Each row comes from the steps of one path. Every step used is in the known rows, and no mark comes twice. Write the path behind each row, first mark first.
Known rows:
surop > pavuf > rofoz: [-10 -31  37   1  -3  36 -15  -4  12 -10   4 -20   7  13  40  -8  18  11
   3   1  12 -12   2]
pavuf > rofoz > kugumul > surop > zope > veku: [ 12   7   7  57  -5 -30  24  47  19  69  -3   8 -18  -2 -76 -10  -7   9
  -7  20   5   0  21]
kugumul > rofoz > veku > zope: [ 17  12  56 -44  -5  16  -8  54  -5 -31 -35 -17   3  -4  17  29  -7 -16
  -3   1 -40  21  25]
veku > zope: [  9  18   2 -26  17  -1 -20  -2 -48 -52 -15   1  -3  -3  38  14  11 -25
  17  -9  -6 -14  -7]
pavuf > surop > kugumul: [  2  -2 -49 -14  11  19 -19 -67  25 -25  60  13 -16   4  15 -26   9  -1
  15 -10  -5 -35 -24]
pavuf > rofoz > veku > zope: [ 16  10  50 -38  -8  16 -25  51   6 -34 -35 -26 -19  13   4  27 -20   5
  11  -1 -38   4  27]
rofoz > pavuf > surop > zope > veku: [ 25  25 -45  -5 -14 -36  14  -1  -8  29 -26  12 -28  14 -53  -5  -6 -15
 -28  14  14 -19   0]
surop > pavuf: [ -4 -22   8 -17  14  32  -4 -35  -7 -21  14  -5  16   6  61 -16  10  -2
  11   1  24  -9 -15]
surop > zope > veku > sirib: [ 11 -17 -38 -20  -8 -49  29   7  16  27 -45   0  27  -9  -9  -6  17  14
  -2  16  23   0  -6]
zope > surop > kugumul: [-21 -22 -49  26  23  12 -19 -60  -8 -42  46  15   6   6  -6 -27   0  11
   3 -11  15 -34 -28]
kugumul > surop: [ 14   1 -38  10  20 -10   7  -6 -11   4  38  27 -10 -26   3  -7   7   0
  29  -5  25   7 -16]
pavuf > rofoz: [ -5 -12  22  17  -1   8 -14  17 -24   7 -10  -7 -22  -3   8  10   5  10
  -4  -6   4  -8   6]
rofoz > kugumul: [-15  21  17  34  11   1  14  -6 -42  43  -1   9 -23  -5  13  -4 -22  -9
  -2  -2   5   7  -4]
rofoz > veku: [ 18  -5  11 -33   7  15   8  12   4   3 -10  -4 -21  -4  18   3 -38  11
   7   4  -7  17   4]
rofoz > pavuf: [ -4  19   9   8  -6 -14  -6   7 -68   7 -18  10 -32  -2  21  13  -3 -14
 -16  -5  23   8   2]
rofoz > kugumul > surop > zope > veku > sirib: [  6  13 -40  26  -4 -65  53  13  38  77  -3  17  22 -22 -46 -14   5  12
  17  19  19  21   1]
pavuf > rofoz > veku > sirib: [ -2 -14  22 -24 -26 -12  10  39  51  36 -37 -23   9 -10   7  19 -21  44
  13   1 -15  34  18]
veku > sirib: [-10  -6 -26 -13  -1 -28  14 -15  -7  16 -11   3  21 -23  38   4  16  14
  21  -7  18  16 -13]
kugumul > rofoz > pavuf > surop > zope: [  0  15 -17  20 -24 -24  19   1  -9  77  -4  13 -16  -8 -33  14  -8 -11
 -30   4  -1  17   7]
kugumul > surop > zope: [ 15 -14 -59  19  18 -24  22 -13   9  49  39  30   1 -27 -18 -13 -19  12
  28   6  24  14 -16]
zope > veku: [ 25  -1   1 -17   9  -4  -2  16 -36 -37 -32   3 -16   3   5  -5  23 -15
 -17   7  19 -25  -3]
zope > veku > sirib: [ 13  -1 -14 -27  -6 -36  13  13  -6 -20 -45  -2  21  -7  13   0  40   3
   1   5  22  -8  -6]
kugumul > rofoz > veku > zope > surop > pavuf: [ -3 -13  33 -30   3  37  -6   6  33 -57  -9 -24  50  22   4   7  -5  -5
   4   2 -27   8  10]

Write each row's path:
[-19 -28 -28  16  25  23   0 -58  -2 -23  22   3  35  12  12 -25  -1   9
  12  -4  32 -20 -30]  zope > surop > pavuf
[-28  19  12  23 -11  -6 -41  -4 -46 -65   0  -1   6  13 -11  17  34 -29
 -29 -15 -14 -17   6]  veku > zope > surop > kugumul > rofoz > pavuf
[-43  -8  25  68   7  24   1 -23   7  33  14 -11  19  25 -21 -16 -18  18
  -3  -1   8 -12  -2]  zope > surop > pavuf > rofoz > kugumul
[-10  13  46  20 -21 -11  -1  39 -64  22 -25   2 -23 -10  13  28  20 -21
 -38  -3  10  24  18]  kugumul > rofoz > pavuf
[ 12 -14  46 -21  -8  19  12  45   6  18 -18 -10  -7 -12  12  15 -18   3
 -14   6 -18  33  21]  kugumul > rofoz > veku
[  3  38 -31   2  -7 -14   0 -22 -26  19   5  15 -36  -2  -5   5  -9 -15
  -3  -8  11  -2  -6]  rofoz > pavuf > surop
[-26 -28 -14  37   8  17 -19 -33  -5 -27  38   9  15   1 -11 -13  23   2
 -21 -10   2 -21 -13]  zope > surop > kugumul > rofoz
[ 20  -4  39 -38  -4  29 -19  32  72 -47  15 -23  14  14  15   5  -3   9
  44   4 -20  11  19]  kugumul > surop > pavuf > rofoz > veku > zope
[  3  -4   2 -37  18  32 -10 -24  27 -68  -3 -14  37  26  11  -5 -29   3
  25   1 -12  -7  -8]  rofoz > veku > zope > surop > pavuf
[-11 -30   5   7   0  29  -5  -3  37 -21  25  -5  10   7 -23  -9 -16  17
 -15  -1 -20   2   5]  zope > surop > kugumul > rofoz > veku
[ 20  19  -9   3 -28 -33  21  30  -7  42 -35   4 -15   8 -58  10  17 -22
 -49  16   2  -3  17]  kugumul > rofoz > pavuf > surop > zope > veku
[ 12  26 -60 -16 -30 -68  33  -6  26  49 -40   8  10   0 -41   0  11   4
 -10  12  15   0  -4]  rofoz > pavuf > surop > zope > veku > sirib
[ -8  16 -37   7  26  -7 -20 -26 -50 -53 -10   9  16   7  -7   5  -1 -14
  17 -14   2 -23 -21]  veku > zope > surop
[-17   0 -38   1  25   8 -41 -53 -21 -89  29   5  15  15   3 -13  14 -11
  15 -15  -9 -44 -24]  veku > zope > surop > kugumul
[-22  13  52  49  -3   5  -1  20 -29  53  -9  -8 -33   2  -8   7 -17   3
 -11  -2  -4   3  15]  pavuf > rofoz > kugumul
[ 19  14  12 -59  -9  32 -24  -2  63 -54  27 -14  -2  11   5   5   4 -13
   6  -4 -62  -9  14]  pavuf > surop > kugumul > rofoz > veku > zope
[-12  18  17  63   1  -8  10  26   1  61  26  10 -28 -15 -32   2 -10   8
  15  -2   3  15  14]  pavuf > rofoz > kugumul > surop
[  6  -5  -4 -42  -8 -17  21  11  37  20 -24  -7  14 -15  26   6 -23  30
  22   2  -5  36   1]  rofoz > veku > sirib
[ 13  -3 -70  -5  11 -11  21 -47  21  55  24  19  -7  -9 -23 -13 -28   6
  15   3   5 -10 -23]  pavuf > surop > zope
[  4 -26  42 -27  -9  34  -8  20  34 -19  18 -11  -8   0  25  -3  -4   8
 -20   4 -30  13  17]  surop > kugumul > rofoz > veku
[-28  -6  65  34  -1  34   1  -2   6  34   6 -20  -2  17  25  -8  -5   3
  -6   4   2  -1  10]  surop > pavuf > rofoz > kugumul
[  4   6  16 -12   4  10  -5  29  -5 -36 -27 -10  23   4 -29  22 -16  -5
  -4  -4 -34  14  12]  kugumul > rofoz > veku > zope > surop
[  8 -20 -17  -4  20  19   4 -30  23 -16  52  12  20 -12  36 -24  18   2
  37   1  34   4 -18]  kugumul > surop > pavuf
[ -2  31   5  11 -22 -11   3   7 -25  32  -2   8 -22  -6 -16  20  15 -22
 -25  -6  -1  12   8]  kugumul > rofoz > pavuf > surop
[-12 -25  28   2   0  24 -16  -6  -6 -26  28  -2  -3  -8  36  -7  35 -12
 -21  -4  -7 -10   1]  surop > kugumul > rofoz
